Each row was made from one walk, in order. Every step used is in the known rows, and no mark comes twice. Write each row's walk.
(in the rows, 128 means zero)
Known rows
sadosa > lamu > sidev: [125 146  94  88 134 163 189 142 124 124 109 105 128 142 141 105 102 100
 122 160 150 109 119 118 176 105 146 249 163 168 137 143  88  95 121 159
 112 125 142 128 136 118 164 138 154]
muzat > fetu > lamu > fazumor: [121 155 130 103 161 183 165 156 129  98 136 124 100 144 144 103 161 115
 114 127 151  64 117 124 176 153 116 205 191 137 135  75  59 101 125 135
 132 124 158 133 127 149 168 155 151]
sosat > lamu > gatiz: [139 167 101 138 141 142 172 139 120 145  96 105 102 127 161 113 109 130
 135 141 150 145  96 117 166 143 151 221 142 119 120 120  63  90 120 147
  95  63 134 114 156 102 120 161 171]
mikub > fetu > lamu: [118 173 130  75 151 164 179 161 125 120 117 127  84 135 157  78 152 123
 130 113 141 117 137 137 201 138 105 203 191 139 132  63  89 105 131 152
  90 103 142  82 134 157 165 155 132]
fazumor > lamu: [ 85 169 109 141  93 156 177 135 122 143 122 111  63 140 157  94 128 121
 124 167 161 147 116 126 200 138 114 227 165 123 110 114  92  96 124 177
  83  97 127 134 126 159 130 150 144]
zubas > vafi: [102 166 113 129 146 117 151 175 136 126 116 119  88 136 150  92 133 140
 148 130 151 103 118 104 166 145 117 152 157 144 131 105  76  89 133 155
 107  96 133 121 125 144 166 136 131]
sosat > lamu > sadosa: [125 165 119 144 112 122 176 136 130 142 116 103 106 119 174 108  99 123
 127 166 167 139  80 136 159 133 146 200 152 104 110 141  69 102 125 170
  95  55 139 129 166 105 110 151 159]
sosat > lamu > zubas > vafi: [120 177 110 135 145  99 164 158 115 127 116  99 126 132 164 111 113  96
 139 129 154  93 110 115 164 154 140 190 112 151 137 123  77  81 127 154
 102  92 143 130 172 150 161 130 162]
muzat > fetu: [104 161 124 114 140 139 158 141 128 110 127 114  79 123 153  91 139 113
 147 146 161 112 116 101 161 142 101 149 197 119 126  75  87 116 136 158
 122 112 117 146 118 142 157 139 140]
pefi > lamu: [104 145  99 136 137 152 174 143 122 130 102 105  97 155 149 107 111 131
 136 177 133 110 101 111 161 136 126 212 170 104 144 127  75  72 140 160
 122  99 148 112 117 118 132 146 143]
sosat > lamu: [104 165 109 120 123 130 192 149 130 132 107  99  92 127 174 113 109 112
 142 157 167 143 111 122 176 143 131 214 143 106 117 114  76  81 135 158
  99  83 124 121 142 129 141 140 147]
zubas > lamu > sosat: [103 139 110 147 112 137 171 166 111 121 100  93 112 114 136 122 130 149
 157 155 127  83 125 139 200 130 155 209 185 104 142  92  55 101  87 176
  98  79 152 132 118 127 129 124 153]
lamu > fetu: [116 167 123 109 126 113 157 130 115  90 115 128  78 150 143  80 130 141
 150 167 136 127 118 105 162 145 137 187 159 119 116 107  91  92 139 155
 108 107 125 127 137 139 140 130 141]
lamu > gatiz: [136 160 105 135 143 151 147 130 121 139  92 123  83 137 142  92 132 146
 139 145 140 144 101 114 178 141 144 202 169 131 127 108  67 112 112 160
 106  79 137 115 137 115 121 158 158]
lamu > zubas > vafi > muzat > fetu: [108 165 131 125 165  98 128 167 110  97 158 110 108  92 130  93 146  79
 147  99 162  39 107  83 150 145  96  88 164 181 163  84  86 126 139 144
 149 123 129 153 156 167 178 128 149]
zerav > lamu > zubas > vafi > muzat > fetu > mikub: [ 67 175 149 108 173 105 116 152 105 120 174 156 114  95 136  87 154  84
 149  80 190  57 111  89 130 136  82  84 170 143 186  73 100 111 148 140
 145 123 116 129 147 182 163 125 124]
puba > lamu > zubas > vafi > muzat: [110 147 120 152 135  86 166 160 108 144 122  98 124 125 122  96 115  91
 122 123 141  77 119  90 161 114 129 144 121 180 164 139  78 101 130 174
 137  84 155 136 155 185 188 137 142]
sidev > lamu: [ 96 175 110 148 124 150 159 131 102 130  88 135  91 140 146  76 125 128
 127 147 138 135 113  97 185 123 139 221 157 123 150 134  67  78 137 163
 114  80 142 118 120 142 138 145 141]
sidev > lamu > sadosa: [118 175 118 175 114 141 147 120 106 140  91 136 101 135 145  70 119 140
 112 156 141 121  85 113 171 115 157 211 164 119 145 160  60  94 126 181
 112  48 151 125 142 113 107 158 148]
nafo > lamu: [104 143 113 143 135 141 158 128 120 108 104 118  91 156 131  92 128 128
 130 153 115 125 107 124 166 125 123 206 157 122 130 100  75  57 138 162
 125  91 149  93 112 137 160 140 128]
pefi > lamu > fazumor: [111 144 108 150 141 165 161 146 116 113 101 119 100 183 140 115 120 143
 118 185 135  89  89 132 153 138 144 239 153 114 143 129  57  78 137 159
 133 118 171 126 131 124 134 165 161]
puba > lamu: [109 146 112 138 110 128 196 136 127 157  92 100  91 155 144  88 105 126
 124 171 140 149 126 100 179 109 140 205 155 118 127 129  74  85 128 188
 108  77 140 132 121 160 166 149 126]
zubas > lamu: [ 82 140 121 130 112 144 166 150 121 126  96  92 108 113 146 106 125 132
 154 155 141 105 119 117 197 129 137 197 171  97 126  83  69 104 124 169
 113  87 143 110 114 130 159 130 143]
muzat > fetu > mikub: [ 86 181 162 106 136 142 155 148 121 106 132 135  86 124 161  64 138 112
 155 128 173 120 119 100 152 139  85 133 218 105 133  49 101 128 138 161
 127 122  92 141 130 147 165 152 128]
vafi > zubas > lamu: [ 81 142 121 137 108 139 147 186 105 144  95  94 118  86 142 125 123 120
 151 135 137  91 113 115 181 122 118 161 175 121 140 102  62 109 121 174
 116  81 131 105 130 140 160 115 163]
sadosa > lamu: [111 158  93  85 133 155 182 146 124 142 102 107  93 135 156 101 110 124
 112 154 167 123 115 121 181 118 141 224 177 142 115 116  94 100 126 160
 114 116 133 114 128 110 160 145 137]
zubas > vafi > muzat > fetu > mikub: [ 69 177 168 117 161 110 139 203 127 107 168 134 102  82 146  79 149 100
 163  87 175  58 112  79 132 140  70  54 199 149 154  48  94 123 158 138
 159 116  95 142 140 158 187 144 122]
zerav > lamu > fetu > muzat: [ 80 160 117  68 162 102 148 107 118 119 134 156  56 131 158  75 142 154
 151 160 162 145 106 118 176 138 125 183 163 109 116 102  99  74 153 136
  89  96 119 107 141 170 123 124 119]
gatiz > lamu: [109 158  94 102 118 156 178 134 132 135 117 122  75 142 144  71 124 104
 132 159 153 123  95 120 175 130 116 229 157 105 131 118  87  84 136 142
  93  99 125 103 142 120 132 142 150]
zubas > vafi > muzat: [ 85 161 122 130 149 102 149 196 133 118 139 112  94  98 141 100 133 114
 148 119 160  83 109  94 162 136 104 118 155 163 147 100  74 100 149 145
 135  98 137 125 132 150 167 131 133]
vafi > muzat: [ 88 151 119 120 131 126 158 159 124 117 133 115  80 101 140  90 124 105
 145 147 165 126 105 103 175 129 105 159 172 143 139  95  78 110 140 162
 131  97 132 121 131 145 147 133 138]
mikub > fetu: [117 184 130 100 134 131 158 146 115 112 110 128  74 144 156  72 136 130
 147 144 154 146 127 135 180 128 103 170 183 122 128  64  94 126 134 175
  97 115 124 104 142 155 158 152 135]
puba > lamu > zerav: [121 132 130 162 112 140 188 108 125 153  90 101  95 169 130  88  88 111
 119 160 156 157 134 101 166 114 137 213 142 112 147 157  78  72 125 195
 144  74 135 133 144 163 150 157 127]
kabenev > lamu: [121 181 120 138 126 123 192 146 128 144  91 107  73 135 147  99 119 131
 135 156 160 138 124 115 189 123 138 220 151 105 129  92  71  93 158 168
 101 104 130 121 139 150 151 142 139]
zerav > lamu: [ 82 149  88 108 137 137 155 119 134 147 119 134  75 140 153 102 129 136
 136 159 167 155 117 115 179 131 127 210 158  97 140 114  78  75 132 160
  91  92 143 102 106 149 120 123 121]
puba > lamu > sidev: [124 132 111 142 108 137 204 129 129 139  98 100 131 159 125  92  97  99
 134 178 127 136 131 105 173 102 143 230 141 138 148 159  70  80 115 188
 102  86 151 144 132 162 168 144 140]
fetu > muzat: [ 87 164 130  89 151 125 163 152 128 123 106 129  50 122 162  67 138 132
 147 150 163 151 106 127 198 127  99 174 188 136 109  70  79 110 136 162
 102  90 121 130 137 156 150 146 132]
lamu > zubas > vafi: [118 173 113 135 147 109 138 152 116 114 109 117  99 143 141  83 137 114
 141 128 145  88 119 111 169 152 128 172 146 168 146 111  81  99 117 164
 104 106 148 130 148 156 164 133 155]
zubas > vafi > muzat > fetu > lamu: [ 91 152 129 103 178 133 159 202 141 114 167 108 109  76 140 110 161  93
 134  77 158  27 124  79 162 153  82 105 193 173 150  74  79  96 155 110
 149 100 134 121 127 153 195 131 130]
zubas > lamu > zerav: [ 97 124 140 153 112 156 154 125 119 127  92  96 111 132 131 109 107 116
 149 150 162 114 130 116 186 130 130 204 162  95 147 111  67  87 120 177
 151  82 142 115 139 134 148 137 140]
pefi > lamu > zubas > vafi: [121 158 101 153 157 121 148 146 110 124 103 111 123 158 138 103 118 117
 131 140 125  53 102 108 149 148 130 188 134 151 164 137  78  75 135 155
 123 106 160 122 143 138 155 136 159]

Write each row's walk
[110 173 126  59 139 114 175 124 113 102 138 141  57 131 148  46 136 120
 148 162 146 112  89 123 171 133 117 203 158 113 111 103 109  79 158 119
  91 100 104 111 174 143 135 139 142]
gatiz > lamu > fetu > muzat
[112 161 112  92 172 117 147 172 103 116 156 100 136  90 135 108 131  73
 119  96 177  17 110  90 147 125 110 123 166 205 154 102 101 124 144 134
 155 140 129 144 164 145 197 131 152]
sadosa > lamu > zubas > vafi > muzat > fetu
[120 182 139 150 164  86 158 172 109 116 142  94 111  92 127 108 137  79
 141  98 172  34 116  83 156 129 110 111 143 166 168  76  83 117 170 138
 143 131 128 155 172 179 185 128 155]
kabenev > lamu > zubas > vafi > muzat > fetu
[ 96 126 125 131 109 152 171 148 123 112 102  93 143 124 127 111 119 106
 166 166 129  88 124 120 194 115 143 218 161 119 147 108  60  93 113 171
 107  96 149 126 122 131 162 125 154]
zubas > lamu > sidev
[ 98 147  94 122 144 155 143 129 130 129 119 148  75 174 140 113 138 144
 124 168 173 136 104 134 169 132 147 230 141 104 141 115  56  76 130 164
 109 114 164 114 120 154 116 143 135]
zerav > lamu > fazumor
[125 141 118 166 124 132 146 117 122 114 106 122 100 146 128  96 118 137
 120 157 119 115  84 142 154 113 138 195 159 119 129 121  67  78 129 175
 120  64 157  96 136 111 132 148 138]
nafo > lamu > sadosa
[131 154 115 104 145 158 165 123 117 120 112 121  99 138 142  80 146 100
 115 124 132 104 127 116 205 150 131 238 171 157 144 101  77  93 107 165
 103  96 163 107 145 150 152 133 158]
fetu > lamu > zubas
[100 153 127 165  98 168 167 111 118 142 119 107  70 160 146  93 111 106
 120 159 180 156 126 120 186 143 111 235 153 116 134 143  95  80 121 182
 124  88 126 137 149 166 114 157 140]
fazumor > lamu > zerav
[128 163 120 106 177 135 150 157 119 110 139 113 119 118 145  92 167  93
 127  84 142  30 132  96 174 167 103 155 175 176 150  82  81  97 124 127
 120 110 148 130 142 161 188 129 153]
muzat > fetu > lamu > zubas > vafi
[111 152 124 111 166 121 152 177 121 118 145 116 119  99 133  95 150  88
 124  83 142  41 120 100 187 152 113 163 152 199 165 103  72  93 128 139
 132  92 165 108 150 165 175 123 149]
fetu > lamu > zubas > vafi > muzat
[ 97 178 151  86 170 119 146 181  97 115 163 124 138  89 146  83 131  69
 127  74 182  24 114  86 136 123  93 104 186 193 160  70 112 138 140 142
 166 147 105 145 170 145 203 141 142]
sadosa > lamu > zubas > vafi > muzat > fetu > mikub
[ 91 138 123 146 113 153 136 194 105 125  94 105 123 114 128 134 124 129
 134 148 143  67 103 135 177 125 137 184 157 128 141 104  36 113 115 173
 128 106 156 117 143 146 158 128 176]
vafi > zubas > lamu > fazumor
[ 97 186 137 109 145 109 152 120  85 104 107 150  73 136 150  46 138 149
 142 153 131 124 107 100 177 126 137 195 157 134 127 119  90  74 155 139
 115  76 122 124 154 160 138 143 134]
sidev > lamu > fetu > muzat
[127 142 123  95 151 173 184 147 140  99 143 111 129 119 139  98 145  79
 138 122 134  67 130 101 177 140 103 203 196 155 152  99  75  91 119 133
 113 108 142 133 121 149 170 136 147]
muzat > fetu > lamu > sidev
[123 138 131 125 145 177 168 125 136 128 115 119  87 144 142  96 127 110
 116 120 156 122 136 109 188 150 117 234 176 132 153 126  71  69 119 156
 141  81 150 102 137 147 139 144 137]
fetu > lamu > zerav
[105 148  77 125 138 128 159 135 131 138 124 130  78 142 142 120 138 155
 140 156 155 133 114 131 181 135 150 218 171 107 156 125  63  75  98 172
  83  87 155 122 114 151  83 124 133]
zerav > lamu > sosat
[100 169 161 123 131 123 148 118  95  72 118 150 100 162 132  63 128 145
 150 144 110 116 112 111 136 135 126 181 163 114 130  80 102  60 152 152
 134 104 117  89 138 136 163 139 122]
nafo > lamu > fetu > mikub
[125 166 103  90 119 126 171 120 115 101 132 129  78 148 138  64 127 115
 144 169 137 104  97 105 152 141 135 225 147 103 122 129 102  70 150 129
  91 106 116 102 161 122 127 137 150]
gatiz > lamu > fetu
[123 170 109 123 123 121 181 124 103 123 105  99 110 136 164 102 113  88
 135 157 156 134 110 121 176 142 144 230 130 128 133 116  80  94 120 172
  98  92 140 132 168 144 140 137 171]
sosat > lamu > zubas
[ 91 125 136 158 110 149 140 158 105 139  93  91 118  99 129 127 104 107
 144 128 156 101 121 113 167 125 117 170 166 117 158 129  63  94 122 181
 155  76 131 113 156 144 148 124 164]
vafi > zubas > lamu > zerav
[132 150 114 109 159 157 181 161 131 108 145 110 102 112 143 110 160 122
 134 115 133  64 128 119 188 156 119 193 223 139 145  86  66  97 100 144
 105  92 143 142 120 144 139 139 147]
muzat > fetu > lamu > sosat
[ 91 188 170 121 158  95 154 181 101 105 166 118 138  79 154  95 133  61
 155  80 182  50 107  90 128 146  89  93 155 154 162  71 100 118 145 135
 151 114  99 151 186 160 184 138 150]
sosat > lamu > zubas > vafi > muzat > fetu > mikub
[118 151  84 125 155 152 137 108 121 166 103 141  82 139 143 105 135 153
 136 145 154 154 105 115 177 138 150 213 157 110 145 123  66  83 122 152
  92  75 148  90 124 125  95 141 142]
zerav > lamu > gatiz
[117 171 123 112 119 106 181 134 114 103 119 108  99 133 168 107 113 123
 150 166 149 128 111 110 155 150 150 209 133 104 107 126  88  73 149 141
 100  92 114 123 161 133 134 135 152]
sosat > lamu > fetu
[ 97 134  88 110 133 146 160 117 139 130 123 135 109 147 132 106 125 111
 147 164 156 139 119 117 170 121 137 233 148 121 162 143  73  68 123 159
  88 103 153 112 113 152 121 121 132]
zerav > lamu > sidev
[105 154 143  93 135  90 189 126 112 129 107 121  73 149 146  58 117 144
 137 172 134 142 121 107 177 115 135 180 156 129 107 114  97  83 149 167
 104  78 118 141 154 177 167 146 120]
puba > lamu > fetu > muzat
[125 155  96 113 124 169 166 144 128 111 120 132  82 171 130  81 126 108
 120 171 157 100  85 136 167 129 133 252 140 114 134 120  64  86 132 139
 107 118 152 114 152 128 128 160 158]
gatiz > lamu > fazumor
[125 174 141  88 177 116 146 183 105 111 146 124 119 105 137  85 160  91
 125  71 144  42 132 120 179 143  99 143 161 203 172  70  90 119 135 138
 123 112 156  93 167 179 192 142 143]
mikub > fetu > lamu > zubas > vafi > muzat
[122 150 123 127 111 103 188 117 113 127 104 109  97 163 137  82 106 143
 136 180 123 131 129  95 162 123 155 199 141 119 120 138  92  78 142 175
 110  86 130 133 142 163 161 141 129]
puba > lamu > fetu
[131 154 133 117 147 160 164 141 138 126 141 116 102 106 152  92 149 120
 117 121 153  75 100 121 171 147 115 168 214 126 125  97  73 116 125 149
 116  75 146 128 136 118 136 150 145]
muzat > fetu > lamu > sadosa
[118 185 108 165 145 116 135 140  85 127  94 132 116 148 137  72 136 118
 124 118 131  78 119  96 169 136 144 199 126 171 171 148  68  78 125 158
 118  85 161 127 147 158 157 136 157]
sidev > lamu > zubas > vafi
[137 191 130  89 169 127 150 169 109 119 117 127 114 139 147  74 157 109
 123  81 134  62 140 134 187 150 109 181 162 184 155  74  89 107 120 150
  97 111 157  93 161 178 187 146 147]
mikub > fetu > lamu > zubas > vafi
[123 140 140 116 160 179 165 125 134 113 131 114  95 130 140  97 141  90
 124 107 164  94 136  96 168 152  98 190 201 127 154 103  84  81 131 143
 159 100 134 125 134 152 155 146 135]
muzat > fetu > lamu > zerav
[118 132 123 164 142 164 163 114 121 128  95 109  99 169 136 105  97 122
 128 165 149 117 107 108 147 139 124 223 159 101 163 158  80  60 141 167
 160  91 147 118 143 124 119 154 142]
pefi > lamu > zerav
[105 169 142  78 149 104 160 130 112  89 121 139  54 132 155  59 141 146
 155 163 145 131 109 115 182 143 120 166 174 133 103  82  98  98 151 148
 105 101 113 133 153 156 148 138 134]
lamu > fetu > muzat
[107 160 120 136 151  92 133 170 114 110 136 115 108 105 130  91 138  94
 142 114 154  72 109  97 164 136 114 134 140 183 162 107  78 114 129 160
 135 107 146 131 157 164 167 126 156]
lamu > zubas > vafi > muzat
[126 138 112 100 140 175 187 146 141 113 120 116 126 135 136  97 137  96
 132 137 126  98 134 114 195 134 128 251 171 155 147 124  68  75 112 148
 100  92 158 115 122 143 160 134 147]
fetu > lamu > sidev
